Known rows, with every step that occurs:
s -> p: [ 0.60 -0.22 -0.15 -0.34  0.60 -0.28  0.11  0.26 -1.55 -1.07  0.01  1.25
 -0.24  2.00  2.58  0.69 -0.99  0.76 -0.95 -1.50  1.37]
s -> p -> n: [ 0.56 -0.05 -0.20  0.57  0.70 -0.01  0.01  0.10 -3.36 -0.77  0.28  0.74
  0.01  3.96  4.84  0.87 -0.89  1.20 -0.32 -2.70  1.61]
z -> y -> x -> n -> s -> p: [ 0.61 -0.97 -0.51  1.01  0.12  0.53  0.06 -0.02  0.56 -0.35  0.75 -0.48
 -0.16  4.07  1.29  1.22  2.83  1.25  0.54  0.02  0.92]
n -> s -> z: [-0.77  1.04 -0.07  1.71  0.03 -0.32 -0.76 -0.25  2.13  0.90 -0.96  1.38
 -0.07 -2.38  0.00 -0.61  0.94 -1.37 -0.03 -0.24 -2.19]
z -> s: [ 0.28 -0.12 -0.09 -0.41 -0.20 -1.06  0.23  0.25 -0.82  0.35 -1.09  3.00
  0.02 -1.36 -0.93 -1.36 -0.96 -0.79  0.34  0.29 -0.40]
p -> y -> x -> n: [ 0.03 -0.70  0.32 -1.54  0.06  0.80  0.50  0.71  0.13 -0.66  0.45  0.24
 -0.58 -1.70 -3.93  0.87 -0.39  0.80 -0.47  1.08 -0.16]
y -> x: [-0.27  0.22  0.50 -0.94 -0.73  0.50  0.35  0.17 -2.82  0.97  0.28  0.77
 -0.57 -1.50  2.94  0.35 -0.41  0.49  2.58  0.48 -0.21]
n -> z -> s -> p -> y -> x: [-0.08  0.84  0.39 -1.67 -0.71  0.30  0.18 -0.06  2.81 -0.37 -0.52 -0.28
  1.02 -1.46 -3.34  0.44 -3.54 -0.05 -0.93  1.23 -0.38]
p -> s -> z -> y -> x -> n: [ 0.38  0.16 -1.02  1.00 -0.75  1.04  0.09 -0.18 -0.87  1.00  0.64 -3.71
 -0.81 -2.23  1.92  0.04  2.68  0.10  3.29  0.45  0.45]
p -> s -> z -> y -> x: [-0.07  1.43 -0.63  0.90 -0.62  1.17  0.14 -0.17 -1.47  1.92  0.61 -3.20
 -0.74 -3.52  5.34  0.32  0.71  0.00  4.15 -0.61  0.22]
z -> s -> p: [ 1.16 -0.11 -0.62 -0.27 -0.18 -1.07  0.23  0.17 -0.24 -0.86 -1.00  2.79
  0.39  1.54 -1.00 -0.35 -2.07  0.02 -0.69 -0.22  1.09]
x -> n -> s -> p -> y -> z: [ 0.23 -1.02  0.42  0.88  0.80  0.01 -0.08  1.08  2.70 -3.31 -0.06  0.04
 -0.41  3.26 -4.65  1.73  0.38  1.56 -5.51  0.52 -0.01]
s -> p -> y -> x -> n -> z: [-0.12 -0.50  0.47 -1.72 -0.06  0.91  0.00  0.07  2.12 -1.49  0.53 -2.24
  0.22  0.04 -3.65  1.35 -0.60  0.71 -2.10  1.15  0.32]
x -> n: [ 0.11 -1.39 -0.05 -0.37  0.51 -0.50  0.07  0.37 -1.49 -0.86 -0.10  0.91
 -0.76  0.33 -1.53 -0.48  1.79 -0.01 -1.01  0.08  0.23]
z -> y -> x -> n -> s: [-0.19 -0.89  0.05  0.92 -0.08  0.44  0.09  0.08 -0.13  0.85  0.67 -0.25
 -0.54  1.11  1.29  0.30  3.75  0.35  1.40  0.56 -0.38]
p -> y -> x -> n -> s -> z: [-0.50  0.63 -0.01  0.59 -0.42  0.85 -0.34  0.15  4.76  0.33 -0.55 -0.08
 -0.01 -3.31 -6.43  0.57  0.68 -0.42 -0.63  1.65 -2.34]
n -> s -> p: [ 0.04 -0.10 -0.14  1.19  0.67 -0.38 -0.42  0.26  0.60 -1.01 -0.60  1.23
  0.06  3.17  2.84  1.11  0.53  0.62 -1.73 -1.43  0.03]
p -> s: [ 0.05 -0.20 -0.29  0.30 -0.03  0.10  0.01  0.81 -2.81 -0.72 -0.57 -1.67
 -0.94 -0.64  5.58  0.50  0.93  0.49  0.25 -1.60  0.19]
s -> z -> y -> x -> n: [-0.01  0.31 -0.48  0.38 -0.25  0.56  0.17 -0.63 -0.17  1.85  1.13 -0.45
 -0.53 -2.52 -1.49 -0.71  1.48 -0.54  3.02  1.07  0.34]

Rows:
[-0.49  0.58  0.38  0.03  0.02  1.05 -0.01 -0.76 -3.07  1.23  1.79 -2.96
  0.36  2.62  7.39  0.69  0.19  0.90  2.49 -1.74  1.23]
s -> p -> n -> z -> y -> x
[ 0.62 -1.27 -0.36 -0.29 -0.45 -1.17 -0.29 -0.29  1.83 -1.43 -1.06  0.00
  0.87  1.67 -4.73 -1.15  0.47 -0.79 -2.57  1.29  0.10]
x -> n -> z -> s -> p
[-0.70  1.64 -0.01  2.33 -0.30  0.96 -0.38 -0.77 -0.67  3.02  0.67 -0.71
  0.06 -0.64  4.57 -0.02  1.52 -0.34  3.82 -1.09 -1.32]
p -> n -> s -> z -> y -> x
[ 0.19 -0.17  0.55 -0.02 -0.73 -1.05  0.41  0.67 -2.20 -0.48 -0.59  2.31
 -0.36 -0.82 -1.06 -1.27 -1.27 -0.25 -0.34  1.58 -0.53]
y -> z -> s
[ 0.64 -0.85 -0.16 -0.81 -1.58 -0.28 -0.04 -0.36  0.99 -0.69 -0.79 -0.89
  0.87  1.09 -3.46 -0.44  0.33 -0.24  0.03  2.62 -0.08]
y -> x -> n -> z -> s -> p
[ 0.99 -0.12  0.13  0.84 -0.72 -0.62  0.24  0.37 -3.29 -1.35 -0.36  1.26
  0.26  3.92  1.43 -0.14 -2.16  1.02 -0.89 -0.25  0.94]
y -> z -> s -> p -> n
[-0.79 -0.87  0.73 -1.17 -1.13  0.49 -0.17 -0.16 -0.81  0.19  0.15 -2.20
 -0.14 -1.52 -0.84 -0.38  2.34 -0.33  0.93  1.97 -1.20]
y -> x -> n -> z
[-0.43  0.16  0.22  0.63  1.39  0.14 -0.29 -0.70 -2.08  0.53  1.40 -2.16
  0.27  3.35  5.78  0.05  0.48  0.32 -0.26 -3.11  1.41]
s -> p -> n -> z -> y
[-0.68  0.08  0.43 -0.74 -0.33 -1.09 -0.25 -0.18  0.62  0.66 -1.11  0.76
  0.54 -2.62 -1.28 -1.90 -0.57 -1.80 -0.23  0.85 -1.61]
n -> z -> s
[-0.03  0.41  0.21 -1.10  0.60 -0.60 -0.04  0.00  3.67 -1.15 -0.80  0.56
  0.93 -0.98 -4.43 -0.08 -3.05 -0.63 -3.34  0.00 -0.20]
n -> z -> s -> p -> y
[-1.39  0.05  0.64 -0.28  1.27 -0.25 -0.16 -0.39 -1.06  1.44  1.20 -1.19
 -0.32 -1.68  3.47 -1.16  1.15 -1.07  0.26 -1.32 -0.08]
n -> z -> y
[ 0.32  0.61  0.20 -1.54  0.13  1.05  0.64  0.48  0.07 -0.81  0.55  0.58
 -0.11 -0.19  0.26  2.01 -3.19  1.59 -0.41 -0.60  1.20]
s -> p -> y -> x
[-0.83  1.15 -0.24  2.14  1.06 -0.30 -0.55 -0.53  2.06  1.89  0.23  0.90
 -0.31 -1.90  1.22 -0.78  1.57 -1.40  0.76 -1.23 -1.21]
n -> s -> z -> y
[ 0.14 -0.93 -0.10 -0.47  0.16  0.42  0.54  0.05 -2.55  0.88  1.42 -0.32
 -0.82  0.11  0.89 -0.07  2.02  0.46  2.30  0.58  0.97]
z -> y -> x -> n
[ 0.86  0.23 -0.47 -0.86  0.78 -0.71  0.38  0.51  2.27 -1.34 -0.91  2.82
  0.46  0.19 -4.26  0.30 -4.09  0.32 -2.66 -0.61  1.07]
z -> s -> p -> y
[-0.35  1.54 -0.13  0.13 -0.13  0.76  0.25 -0.69 -1.07  2.74  1.27  0.09
 -0.53 -3.76  2.55 -0.50 -0.32 -0.55  4.16  0.03  0.14]
s -> z -> y -> x
[ 0.49 -0.86 -0.15 -1.05  0.56 -0.72 -0.12  0.02  4.34 -2.06 -0.89  0.04
  0.86  0.06 -8.15 -0.39 -1.35 -0.53 -4.42  0.99  0.02]
x -> n -> z -> s -> p -> y
[-0.46  1.07 -0.30  0.68  1.23 -0.14 -0.08 -0.59 -0.27  1.99  0.88  1.03
 -0.55 -3.02  1.20 -1.21 -0.16 -1.21  1.50 -1.20  0.29]
s -> z -> y
[-0.09 -0.80  0.30 -1.12 -1.85 -0.36 -0.02 -0.21  0.62  0.37 -0.90 -0.63
  0.50 -1.77 -4.05 -1.41  1.17 -1.00  1.09  3.24 -1.64]
y -> x -> n -> z -> s
[ 0.88  0.72 -0.11 -1.51 -0.43  0.25  0.71  0.37  1.51 -0.56 -0.54  2.15
  0.55 -0.61 -3.05  1.01 -4.29  0.81 -0.13  0.74  0.78]
z -> s -> p -> y -> x
[-0.60  0.20  0.48 -0.03 -0.39 -0.73 -0.43 -0.29 -1.23  0.90 -0.95  0.01
  0.79 -0.64  1.07 -1.72 -0.29 -1.31  0.24 -0.30 -1.49]
p -> n -> z -> s
[ 0.61 -1.33 -0.46  1.21  0.52 -0.46 -0.47  0.24  1.60 -2.12 -0.68  0.70
 -0.03  4.20 -1.14  0.90  2.43  0.69 -2.91 -0.40  0.25]
x -> n -> s -> p
[-0.35  0.15  0.36  0.21  0.49  0.09 -0.51 -0.36 -2.06 -0.50  0.18 -1.74
  0.47  2.75  4.48  0.34 -0.04  0.23 -1.04 -2.08  0.37]
s -> p -> n -> z
